Each row was made from one walk, in order. Every step used is in the known rows, and no mark comes twice. Write each row's walk.
Known rows
gozib -> netud -> numo -> saza: [ 22 -39  -9 -47   5  18   1 -13  14 -51  -6   5  34 -10 -15 -11   9  25
 -11  -6  59  36   5   7  18  34  37 -21  -3  62  -1]
numo -> saza: [ 15 -29 -17 -30   1   1   6 -15  15 -16  -6   1   5  -9 -10   1  -2  11
   5  -5  10  -6  -8 -13  -5  19  -2 -14  22  36 -20]
novi -> pano -> saza -> neba -> rito: [ 16  15  67 -46  17  -7 -28  15  -8  -9 -45  12   6  29 -55  12 -26 -12
  12  59  41  19  13 -51 -54  21 -17  10 -31 -52   0]
novi -> pano: [-18  19   6  -6  19   1 -13  -3   3  16 -25   6  -9 -10 -21   8  -3 -32
  13  21  20   4  -3 -17 -32   3   2  19 -26 -10  -8]
panag -> novi -> pano: [-21  16   2 -18  11 -19   6  14   4  28 -28   0  15 -31  -2   7   1 -38
  -2  26  56   4  23  12 -26  11  19   8   1  -7 -19]
novi -> netud -> numo -> saza -> pano: [ 33 -27   7 -32  18  59  13 -24 -24 -36   5  59  18  -9  17 -30 -10 -44
  15   7  20   8 -59  15 -10  21   9 -14  10  58  -5]
pano -> saza -> neba: [ 24   7  59 -33   4 -21  -4  22 -10 -11  -1  32   9   3 -17  10 -27  -2
   5   1  18  42  57 -21 -37  11 -37   0   6 -18   3]
panag -> novi -> netud -> gozib: [-21 -15  11   1   5 -11  45   5   8 -16  -3  32  49 -79  26 -12   8 -44
  -1  19  34 -30  -8  50 -11  13 -24  -7 -18  21  -8]
pano -> novi -> netud: [  9 -12  -2 -19 -17  23  21   6 -52   8  13   5  35 -22  -5   2  -2   3
  -9   7  17  23  13  13 -10  26 -45   6 -15  23  15]
saza -> pano: [  7  19  13   3  15   7  -8  15  -2   1  13  29  -6  33  21 -25   8 -43
   5   6 -18   3 -10  15   5 -23  11   9  16 -17  17]
numo -> saza -> pano: [ 20  -7  -5 -27  13   6  -3  -3  11 -16  11  35  -2  31  21 -27   7 -40
   8   2  -9   5 -19   7   6  -1   8  -4  42  16  -2]
panag -> novi -> pano -> saza -> neba: [ -1  25  62 -51  19 -44   3  38  -7  16 -38  33  22 -29 -17  13 -27 -42
   2  30  69  35  82  -5 -65  23 -19  11  12 -30 -16]
saza -> pano -> novi -> netud -> gozib: [ 10  11  18 -10  10   9  27  25 -24 -17  34  51  43 -16  42 -25  24 -68
   7  20   3  -3 -28  49   3 -23 -57  15 -27  14  53]
numo -> saza -> pano -> novi -> panag: [ 36 -15 -20 -44 -15  14  31   3 -21  -2  34  17  57  22   8   2   8 -48
 -18  16  10  13 -18   2  -3  15 -11  36  28  -3  33]
numo -> netud: [ -3 -19 -13  -5 -13  10 -10   1  20  -8 -10  10   2 -25  39 -16 -10  14
  -7  -4  -2 -14   2 -32  -9  12   0 -13   8  47 -31]
gozib -> netud -> numo -> saza -> pano -> zuga: [ 45 -22  -8 -46  19   7   5  14  21 -41  -3  25   6  14 -11 -21  31  -1
  -1 -10  15  64  31  24  37  41  10 -11  16  69  35]
rito -> neba: [-12  23  -1  -9  16  22   0  -6 -27 -12 -12   1  17   3  23  34   1  15
 -18 -29   6   4  -1  16   2   9 -27  -8 -20 -19  -5]
gozib -> netud -> numo -> saza -> pano: [ 30 -20   2 -42  16  29 -14   1  16 -54   6  39  19  22  12 -35  15 -15
  -8   0  42  37  -5  20  25  10  48 -15  21  40  13]
neba -> saza -> pano -> novi: [ 24   1   6 -56 -25 -11  13  21 -27  -1  17 -17   7  48  34 -33  11 -10
 -34  37   8  27   0  29   5 -33 -21   5  21 -11  40]
rega -> netud -> gozib: [-26  15  -3  -1   5   0  21  18   9 -28  12  28 -22 -19  35  -8  31 -34
 -13 -10  33   5 -21  28   2   2 -24  28 -27 -12  22]
gozib -> netud -> numo: [  7 -14   8 -15   3  18  -9   0   4 -41   0   5  22  -4 -10 -15  17  22
 -16  -3  50  35  12  18  23  11  45  -4 -26  22  15]
saza -> neba -> rito: [  9 -13  36 -20  -5  -2  -8  15  -4 -35 -11   1   0  35  -5  11  -5  23
  -6  35  16 -13 -29 -22 -12 -21 -15 -16 -19 -47  15]
gozib -> netud -> novi: [-11 -12  33 -18  -1  17   3  19  12  10  -2 -13  35  -5   0 -11  15  28
 -24  29  30  18  26  24  33  47  19  24 -21  19  20]
pano -> zuga: [ 12  -3 -14  -8   2 -18  17  12   9  15 -12 -11 -23  -7 -24  14  14  12
   9  -5 -30  29  32   3  13  34 -33  -2  -4  23  24]
rito -> neba -> saza -> numo: [  9  23  11 -56  20  14  -2 -19 -20 -27 -12  -8   6  24  34  35   9  26
 -73  -6  -2  30 -12  21 -20   9 -52 -30  -1 -17   4]
saza -> numo -> netud -> novi: [ 15   2  30 -22   6  44   7  23  11   9   1   7  25 -20  90  -2   3  12
 -38  18  -2 -14 -17  11   1  27 -24  -7  13  68   9]
gozib -> netud -> numo -> saza -> neba: [ 24 -45  20 -61   8  -4   2  12  20 -78   8  32  31   0  -3  15  -1  28
 -11   1  76  44  21   0  -5   9  10 -31  -4  39   4]
pano -> saza -> numo -> netud: [ 43  17  20 -30   5  19 -17   8   4   2 -10  28  11 -14  32 -18 -14   2
 -26 -29 -11  30  54 -22 -27  42 -33 -17  32  51 -17]
panag -> novi: [ -9  -6  -6 -11 -11 -21  22  14  -3  14 -10 -10  21 -27  26   0   6  -5
 -13   2  29  -2  27  31   7   7  12 -18  32  -2 -12]
numo -> netud -> gozib: [-11 -16  -1   1   6  -6  12  10  53 -39   2  22  21 -47  62 -16   1 -14
   5   6   3 -46 -26   0  -8 -16 -25 -16 -23  56 -10]
novi -> netud: [ -4 -11   0   2   3  22   6 -21 -20   4   0  29  10 -28 -16  -9 -14  -9
  -1   3   2  -2  -7  -9 -19  32 -13   6 -19  16 -17]
saza -> pano -> novi -> netud -> numo: [ 37   2  24 -25   1  57  17  16 -69 -12  35  38  40  -3  39 -27   5 -38
  -4  11  30  32 -31  54  10 -13 -17   7 -10  30  49]
novi -> pano -> zuga: [ -8  15  -6 -14  26 -15   6   8  12  27 -32 -11 -28 -14 -48  23   9 -16
  19  19  -9  30  31 -18 -23  31 -34  22 -35  16  18]
numo -> netud -> novi -> pano -> zuga: [ -7  -3  14 -35  11  12  18  28  27  40 -46 -16   6 -50  22   9  -4   3
   6  50   6  -4  13 -20 -10  69 -37  25 -38  81   6]

Write each row's walk
[ 29 -56  26 -66  -4  15 -11   5  15 -91 -20   4  36  22 -19   0   5  49
  -8  34  75  24 -25 -11  10  14  24 -40 -17  17   9]	gozib -> netud -> numo -> saza -> neba -> rito
[ 20 -57  19 -63   2  10  41   0 -20 -46  -5  47  53 -67  33  15 -30  -2
   3  11  86  16  -3  27 -34  20 -18 -42  21  53 -22]	panag -> novi -> netud -> numo -> saza -> neba
[  2   9  -6 -63  10  21  -8 -19  -4 -39 -19  -9   8   4  76  13  -2  43
 -78 -11   1  15  -7  -6 -25  21 -54 -44   3  22 -25]	rito -> neba -> saza -> numo -> netud
[ 11   8   7  -4  16   6   7  15  52 -45  14  41  20 -34  83  -4  21 -24
 -18 -10 -10 -28 -25  12 -13 -15 -45 -26 -14  58   7]	saza -> numo -> netud -> gozib
[ 10  25  59 -45  22 -23 -16  26  -9   0 -21  38   0   0 -38  23 -35 -34
  19  16  31  37  57 -40 -71  21 -32  22 -18 -26  -2]	novi -> pano -> saza -> neba
[  3   6  36 -72   4  42  14  -1 -11 -15 -22 -17  30 -11 107  20  -7  51
 -85  23  10  -6 -30  27  -7  41 -61 -23  -7  45   0]	rito -> neba -> saza -> numo -> netud -> novi
[ 19   1   2 -43   2 -31  17   8  13   3 -11 -15 -38  34  -7 -26  12  -9
 -12  29 -37  34  12   3   5  11 -28  -5  15   5  28]	neba -> saza -> pano -> zuga
[ -1  21  33 -33  24  44  -5  23  12  24 -15  18  21 -29  70   6   0 -19
 -22  42  20 -14 -18  -9 -37  32 -20  16 -19  59   1]	saza -> numo -> netud -> novi -> pano
[ 16  35  23 -49  18   1 -12  24   2  24 -37  33  28 -46  27 -19 -13 -38
 -28   1  38  28  77 -14 -51  50 -17 -11  38  39 -39]	panag -> novi -> pano -> saza -> numo -> netud
[ 35 -29  -4 -41   3  20  10 -16  -4 -42  -5   4  18 -21  10   1 -11   6
   7  -5  40  -1 -49   8   7   9  16 -38  15  62  -3]	netud -> numo -> saza
[-19  17  40 -18  21  21   7  16  -4  35 -21 -12  13 -18   5   9  -6 -25
   5  56  31 -20 -25   6 -20  32  -1  40 -35  12  14]	netud -> novi -> pano
[ 23 -44  -9 -47  -3  28  42 -22 -26 -26 -15  20  49 -74  21 -12 -15 -11
  -2   4  71   2 -23  34  -7  45  18 -42  25  76 -33]	panag -> novi -> netud -> numo -> saza
[-34  29  26 -28   8  36   7  25 -24  38 -19  11 -21 -16  16   7  12 -22
 -19  39  66  12 -15   7 -12  56   3  72 -32  -3  11]	rega -> netud -> novi -> pano
[ 39  10  61 -38   7  37   1  27  -7  20 -12  15  39 -24  61 -11 -18   8
 -37   9   0  10  32  -6 -15  64 -31  -1  23  68   2]	pano -> saza -> numo -> netud -> novi
[ 45  35  37 -18  19   5  -9   6 -16  10   5  23   5  12 -12   2   0 -15
 -23 -22 -19  41  50  -1 -17  38 -29  -7  28   4  13]	pano -> saza -> numo
[ 47 -27  -6 -38  17  37  33 -14 -15 -20  -4  42   3 -18   1 -17  -1 -33
  24   3  -4  32 -27  19   3  49 -26 -19   7  85  16]	novi -> netud -> numo -> saza -> pano -> zuga
[ 19  38  40 -29  40  -2 -15  13  42 -18 -21  54  22 -46  22 -16  -7 -61
  -4   7   7  -3  20 -27 -59  25 -50  -3 -26  51  -3]	novi -> pano -> saza -> numo -> netud -> gozib
[ 26 -21  -2 -34   7  11  37   5  -8 -32  26  57  49 -20  34 -29  18 -61
  10  20  11 -11 -31  42   0  -6 -63  -6  -5  47  36]	numo -> saza -> pano -> novi -> netud -> gozib
[ 14 -20  16 -10   6  47   9 -21 -32 -19   3  23  21 -39   2  -4 -14 -10
   8   1  29   5 -39   8 -11  18   4  -7 -28  43  -3]	novi -> netud -> numo
[-12   4   2 -50   3   3   5 -25 -20 -21 -24 -22   5  10  17  21  -8  34
 -46   7  17   3 -11   8 -10  12 -31 -16 -19 -24 -13]	rito -> neba -> saza
[ 10  65  64 -50  25  44  -2  31 -40  48 -15  28 -10  -5   7   6  11 -40
 -42  18  46  54  37  16 -32  89 -25  61  -5  -3  25]	rega -> netud -> novi -> pano -> saza -> numo
[ 20   2  -5 -46   7  50   4   6 -26 -34  17  48 -24  19  48 -26  18 -38
  -9 -14  50  36 -43  24  12  14  29  15  32  24  14]	rega -> netud -> numo -> saza -> pano
[ 34  19  35 -22  19  -1   2  19  33 -34   5  43  30 -40  50 -24   0 -28
 -16 -15 -15  -1  21  -1 -25  17 -54 -20   2  60   6]	pano -> saza -> numo -> netud -> gozib
[ 22  13  -4 -16 -15  19  17  19 -33  13  39  16  48  30  11   6  13 -57
 -19  23   1  15  -7  11  -4  -2  -4  49   8 -41  50]	saza -> pano -> novi -> panag
[ 55 -14  -4 -59 -12  42  32   4 -35 -29  35  17  68  13  25   4   2 -46
 -14  15  41  19 -49  26   2  11  10  17  18  23  47]	netud -> numo -> saza -> pano -> novi -> panag
[ 39 -11   6 -37  17  32   3   1  -2 -36  10  37  11  15  33 -23  -1 -33
  13   1  19   8 -52  24   6 -15  26 -20  27  42  12]	netud -> numo -> saza -> pano
[ 30  54  39 -32  40   6 -26   7  -7  20 -15  32  -1   6 -31  13  -7 -46
  -8  -2   8  40  47 -20 -55  41 -25  14   1  -5   4]	novi -> pano -> saza -> numo
[  2   4  86 -65  13   3  -3  41   8  12 -36  31  31 -36  27   5 -50  -8
   5  55  52  10  37 -41 -66  48 -36  24 -26  42 -13]	numo -> netud -> novi -> pano -> saza -> neba
[ 50 -12  -2 -39  19  15  25   9   3 -24  -1  17 -12   5  15  -9  11 -19
  21  -9  -5  36 -17  23  23   7 -14 -21  22  66  35]	netud -> numo -> saza -> pano -> zuga
[ 34 -39  23 -56   7   5  14   8   2 -60  12  33  18 -12  23  28 -22   7
  11   3  56  15 -25   2 -20 -15 -16 -37   8  41   6]	netud -> numo -> saza -> neba
[ 24  49  35 -39  32  -8  -3  24 -18  35 -27  24  28 -24 -12   4  -1 -51
 -21  10  38  46  75  13 -45  41 -11   4  31  -8  -4]	panag -> novi -> pano -> saza -> numo
[ 18 -33  11 -50   2 -23   6   5  17 -36   9  25   8   5   4  27 -16   9
   6   5  29   9   3 -13 -32  -2 -34 -19  20  13 -10]	numo -> saza -> neba
[  5  34  37 -28  20  -4 -19  -1 -11  22 -34  10  -1  -8 -55  -4 -21 -39
  10  18  18  31  40 -37 -41  39  -6  23 -14  -5 -13]	novi -> pano -> saza
[ 10 -13   8 -42   5 -18  12  -5  57 -54   1  12   7 -25  77 -23   9 -11
 -43  24  -4 -27 -32   0 -23 -13 -52 -40  -9  56  -2]	neba -> saza -> numo -> netud -> gozib
